Each row was made from one path, in order. Every step used is in the known rows, and no mark comes twice. Write each row's path.
Known rows
dapa, mese, kamat, vivazag, vazin: [ 0.80 -0.19 -2.02  1.25  2.35  5.23  0.14  1.67 -2.15  2.00 -1.59  3.56
 -3.24 -2.45  4.77 -2.95  1.67  1.07  4.39  0.71 -2.17 -0.49]
kamat, vivazag, mese: [-0.26 -3.20 -1.21  2.52  0.98  5.59 -1.42 -0.49 -2.12 -0.35  1.34  3.31
 -2.47 -2.38  3.30 -4.43  2.47  1.61  2.44 -1.77 -1.88 -2.16]
mese, kamat, vivazag, dapa: [-2.18 -2.60 -2.25  1.53  0.62  2.88 -3.19  0.34 -3.41  1.75 -0.32  3.80
 -0.16 -1.63  2.75 -1.04  1.99  1.03  2.39  0.29 -0.12 -1.45]
pagag, vazin, vivazag: [ 0.99  1.33 -1.19  0.04  2.92  1.65 -1.00 -3.88 -2.13 -2.28  2.55  2.96
 -1.78 -2.80  1.17 -1.09  2.01  1.15 -0.24 -1.43 -1.29 -0.30]
votire, vazin, vivazag, mese, kamat: [ 0.62  0.91 -2.23  2.01  4.94  5.96  0.04 -1.66 -2.48 -0.61  0.80  2.49
 -1.25 -1.25  1.71 -2.57  0.93  2.26  1.07  0.62 -2.44  0.40]
vazin, vivazag: [ 1.34  0.43 -1.81  1.63  2.61  2.10 -2.01 -3.65 -0.86 -1.28  0.60  2.59
 -0.73 -2.18  1.90 -1.73  3.18  1.63  0.24 -0.22 -1.27 -1.70]
mese, kamat: [ 1.59 -1.40 -2.51  1.12  3.01  1.65 -3.81  0.43 -1.11  0.77 -1.75  2.89
  0.00 -0.67  2.25 -1.04  1.14  0.25  1.65  1.03 -0.06 -0.86]
vivazag, mese: [ 0.99 -2.45 -1.27  2.83  2.16  5.88 -1.79 -1.36 -2.26 -0.87  0.17  2.89
 -2.33 -1.00  2.46 -3.35  1.62  1.46  1.64 -1.65 -1.24 -1.23]
mese, kamat, votire: [ 2.44 -0.11 -3.35  0.04  1.62  0.00 -5.26  1.98 -0.30  1.79 -2.30  2.68
  2.16 -1.24  2.00 -1.48  1.58  0.25  1.90  0.87  0.15 -1.01]
pagag, vazin, vivazag, dapa: [-1.58  0.83 -0.93  0.78  1.74  2.98 -0.72 -4.83 -4.55 -1.92  2.84  3.63
 -2.14 -2.47  0.82 -0.11  2.12  1.84 -0.26 -1.94 -0.49 -0.10]
votire, kamat, vivazag, vazin: [ 1.97 -1.13 -1.36  0.96  1.35  2.46 -1.75  1.05 -1.74  1.46 -1.46  3.43
 -2.67 -2.47  3.18 -4.01  3.32 -0.71  2.45 -1.20 -0.61 -1.51]
dapa, mese, votire, vazin: [ 1.66 -3.70  0.91  1.47  1.86  4.36  2.25  0.52 -2.56 -2.91  1.23  4.30
 -0.72 -1.99  2.73 -1.88 -1.07  2.41  5.41 -4.37 -1.65 -1.26]
dapa, mese: [ 1.20 -2.20 -1.61  2.13  1.85  4.86 -0.78 -0.68 -1.81 -0.14 -0.53  3.29
 -1.08 -1.39  2.58 -1.20  1.63  1.40  3.88 -1.15 -1.19 -1.57]
kamat, votire, vazin, vivazag, dapa: [ 0.03  1.54 -2.68  0.00  0.38  2.57 -1.65 -2.84 -3.26 -0.64  2.80  3.13
  0.94 -3.27 -0.34 -0.96  2.65  1.90  0.25 -3.26 -0.43 -0.92]
vivazag, mese, kamat: [ 0.73 -1.90 -1.81  2.76  3.59  5.21 -2.58  0.39 -2.05  0.70 -1.88  2.82
 -1.32 -0.01  3.08 -2.59  0.86  1.39  2.11  1.35 -1.21 -0.34]
vivazag, dapa, mese, kamat: [-1.67 -2.07 -1.96  2.81  2.04  5.58 -1.29  0.08 -3.94  1.81 -2.37  3.89
 -0.29  0.06  2.77  0.50  0.97  1.93  4.25  1.39 -0.56 -0.29]
kamat, votire, vazin, vivazag: [ 2.60  1.99 -2.95 -0.69  1.58  1.30 -1.96 -1.79 -0.88 -1.01  2.47  2.54
  1.06 -3.70  0.09 -2.03  2.42  1.32  0.41 -2.83 -1.15 -1.37]
pagag, vazin, vivazag, mese: [ 0.17  0.75 -0.70  1.68  3.53  5.24  0.36 -3.89 -3.07 -2.39  2.33  2.91
 -3.32 -2.15  1.95 -2.88  1.83  2.30  0.19 -1.05 -2.35  0.27]
kamat, vivazag, dapa: [-1.93 -3.20 -1.45  1.59 -0.66  3.39 -2.50 -1.42 -3.58  0.20  1.79  3.98
 -1.21 -2.72  2.11 -1.73  2.83  1.17  1.93 -2.57 -0.14 -2.45]
vazin, vivazag, dapa, mese: [-1.83 -0.24 -1.48  3.32  1.73  6.08  0.59 -3.95 -3.83 -0.25  0.02  3.59
 -1.00 -1.45  2.25 -0.18  3.09  3.36  2.82  0.19 -1.72 -1.21]
dapa, vivazag: [ 1.69  1.11 -2.84  2.41  2.69  3.58 -2.42 -2.21 -1.34 -0.12 -1.15  2.91
 -0.27 -1.83  0.63 -0.49  2.20  0.43  2.15 -1.16 -2.05 -1.39]
vazin, vivazag, dapa: [-1.18  0.11 -1.56  2.31  1.43  3.54 -1.81 -4.69 -3.24 -0.98  0.82  3.28
 -1.02 -1.81  1.37 -0.75  3.32  2.19  0.21 -0.56 -0.70 -1.48]

Which path is each row?
[ 0.89  0.71 -2.38  4.02  3.35  6.99 -1.17 -2.31 -2.16 -0.21 -1.36  2.78
 -1.60 -1.17  1.42 -2.13  1.97  1.53  2.62 -0.91 -3.07 -0.85]	dapa, vivazag, mese
[ 1.18 -4.11  1.16  2.73  1.46  3.53  0.70  0.14 -1.67 -2.17 -1.20  4.21
 -0.28 -1.12  4.16 -2.02 -0.01  2.71  5.45 -2.01 -1.52 -1.84]	dapa, mese, votire
[-1.79  0.67 -2.45  2.05  3.48  6.29  1.31 -2.01 -4.52  0.54  0.38  3.59
 -0.29 -1.27  1.45  0.70  1.13  2.91  3.23  0.74 -1.94  0.35]	votire, vazin, vivazag, dapa, mese, kamat
[ 0.55  1.24 -3.01  3.91  4.70  6.54 -1.94 -0.53 -1.99  1.30 -3.42  2.70
 -0.50 -0.09  2.12 -1.45  1.14  1.52  3.08  2.13 -3.19  0.09]	dapa, vivazag, mese, kamat
[-2.16 -5.04  1.01  1.83 -0.53  5.47  2.86  0.34 -4.82 -1.92  2.70  5.28
 -0.86 -3.06  3.23 -1.91 -0.23  3.20  6.14 -5.14 -1.72 -1.88]	kamat, vivazag, dapa, mese, votire, vazin
[ 1.28  2.35 -3.83  2.71  3.38  4.83 -3.35  1.07 -1.11  2.44 -3.96  2.46
  1.67 -0.73  1.88 -1.93  1.61  1.58  3.16  1.94 -2.80 -0.12]	dapa, vivazag, mese, kamat, votire
[-1.92 -2.22  1.46  3.83  1.39  4.90  2.13 -3.14 -3.73 -2.23 -0.74  4.41
 -0.25 -1.22  3.82 -1.04  1.49  4.78  4.49 -0.58 -2.01 -1.43]	vazin, vivazag, dapa, mese, votire
[ 0.99 -1.62 -2.34  2.05  3.24  4.23 -1.46  1.09 -1.67  1.56 -2.56  3.17
 -0.02 -0.36  3.23 -0.50  0.81  1.35  4.30  1.83 -1.23 -0.58]	dapa, mese, kamat
[ 3.19 -0.36 -3.02 -1.14  0.62  1.32 -3.08  0.41 -1.26 -0.45  2.29  2.92
  0.86 -3.15 -0.04 -2.06  1.20 -0.05  1.31 -4.63  0.18 -1.42]	kamat, votire, vazin
[ 0.63  2.49 -2.16  0.47  3.49  2.98 -1.83 -0.58 -1.98  0.21 -0.17  2.57
  0.06 -1.78  2.38 -2.62  1.49  2.23  0.83  1.64 -1.95  0.95]	pagag, vazin, vivazag, mese, kamat, votire
[ 1.94 -0.29 -3.01  0.39  2.63  4.24 -2.50  2.18 -2.00  0.95  0.06  2.73
  0.55 -1.46  1.37 -2.89  0.19  0.87  2.20 -1.30 -0.94  0.20]	vivazag, mese, kamat, votire, vazin
[-2.52 -3.48 -1.46  2.59 -0.50  5.93 -0.01 -0.79 -4.08  0.85  1.02  4.39
 -1.33 -2.42  2.94 -1.21  2.54  2.25  4.60 -1.72 -1.30 -2.33]	kamat, vivazag, dapa, mese
[-2.27  0.32 -2.01  3.32  3.04  5.49 -0.13 -2.16 -3.57  1.29 -2.00  3.45
  0.00 -0.40  2.88  0.54  2.36  3.25  3.20  3.15 -1.76 -0.22]	vazin, vivazag, dapa, mese, kamat
[ 1.89 -3.08  1.45  1.50  0.92  1.24 -0.22  1.80 -1.66 -0.60 -2.12  4.22
 -1.92 -2.17  4.76 -4.92  1.77  0.63  4.05 -2.03 -0.97 -1.79]	mese, votire, kamat, vivazag, vazin
[ 1.65  2.28 -3.45  0.21  3.24  3.22 -0.36  0.61 -1.28  1.27 -0.30  2.77
  2.14 -2.22  1.67 -0.86  1.41  2.33  3.52  0.92 -2.24 -0.17]	dapa, mese, kamat, votire, vazin, vivazag
[ 1.17 -4.34  1.57  3.36  1.86  4.45 -0.26 -0.59 -2.09 -2.96 -0.51  3.71
 -1.63 -0.78  4.03 -4.28  0.03  2.93  3.30 -2.36 -1.51 -1.46]	vivazag, mese, votire
[ 1.20 -1.45  0.91  1.90  2.88  4.35  3.46 -1.79 -2.14 -3.44  1.50  3.88
 -0.30 -2.40  2.79 -1.97  0.18  3.67  4.53 -2.74 -2.76 -1.11]	dapa, mese, votire, vazin, vivazag
[-1.71 -3.83 -1.31  2.11 -0.14  2.48 -2.73  0.39 -3.56  1.71 -0.99  4.05
  0.27 -1.39  2.10 -1.59  3.37  0.41  2.98 -0.76  0.27 -2.31]	votire, kamat, vivazag, dapa
[ 2.28  2.44 -3.56 -0.72  3.00  0.78 -2.68 -0.09 -0.75  0.54  0.52  2.40
  2.11 -2.52  0.77 -1.28  1.74  1.12  0.83  0.16 -1.23 -0.34]	mese, kamat, votire, vazin, vivazag
[ 0.18  0.62 -1.92  3.24  4.63  5.22 -1.44 -1.91 -1.59  0.11 -1.72  2.39
 -0.98 -0.47  3.15 -2.70  2.21  2.64  1.20  3.12 -2.40 -0.14]	vazin, vivazag, mese, kamat
[-2.65  1.27 -1.55  1.73  3.36  5.10  0.90 -2.34 -4.89  0.38 -0.08  3.88
 -1.15 -1.05  2.33  1.13  1.10  2.89  2.78  1.82 -1.71  1.08]	pagag, vazin, vivazag, dapa, mese, kamat
[-1.15 -5.32  1.69  3.85  0.87  4.14  0.76  1.00 -4.05 -0.06 -3.76  4.89
  1.15  0.62  3.73 -0.86  0.71  2.70  6.55 -0.54 -0.37 -1.51]	vivazag, dapa, mese, votire, kamat
[-0.32 -2.43 -2.41  1.82  2.11  3.93 -1.11  2.05 -1.56  2.11 -1.35  3.57
 -0.17 -1.74  4.11 -1.57  1.57  1.52  5.16  1.59 -1.92 -1.58]	dapa, mese, kamat, vivazag
[-2.25  0.54 -0.76  1.64  1.99  5.55  1.60 -4.14 -4.94 -1.32  1.96  3.92
 -2.16 -2.20  1.71  0.43  1.85  2.92  2.31 -1.05 -1.55  0.14]	pagag, vazin, vivazag, dapa, mese
[ 1.29 -0.96  0.15  3.30  3.37  6.66  1.85 -1.19 -2.93 -3.14  0.41  3.70
 -1.25 -1.71  1.60 -2.82 -0.71  2.59  4.11 -4.10 -3.66 -0.51]	dapa, vivazag, mese, votire, vazin
[ 0.83 -3.44 -1.50  1.42  1.03  1.24 -3.01  1.40 -1.11  1.45 -1.19  3.47
  0.41 -1.72  2.53 -2.68  3.14 -0.23  3.14 -0.32 -0.46 -2.57]	votire, kamat, vivazag
[ 0.10 -1.12  2.25  2.17  3.24  3.94  1.86 -3.07 -3.04 -4.48  1.63  3.71
 -2.56 -1.94  3.52 -3.61  0.20  3.60  1.88 -1.96 -2.67 -0.10]	pagag, vazin, vivazag, mese, votire
[ 0.02 -3.94 -0.93  2.98  1.71  4.68 -1.69  1.30 -2.08  1.31 -1.41  3.42
 -0.85 -1.09  3.32 -4.29  3.05  0.81  3.50 -0.01 -1.48 -2.09]	votire, kamat, vivazag, mese
[ 2.07 -4.61  1.29  2.20  1.82  0.14 -1.87  1.33 -1.10 -1.18 -3.22  3.98
  1.24 -0.10  3.27 -2.37  0.82  0.95  3.94 -0.90 -0.08 -1.96]	mese, votire, kamat
[ 2.23 -3.61  0.71  0.53  1.68  1.82 -0.14 -0.24 -2.08 -3.55  1.97  3.98
 -0.61 -2.29  1.84 -2.43 -0.85  1.30  2.80 -5.21 -0.51 -1.46]	mese, votire, vazin
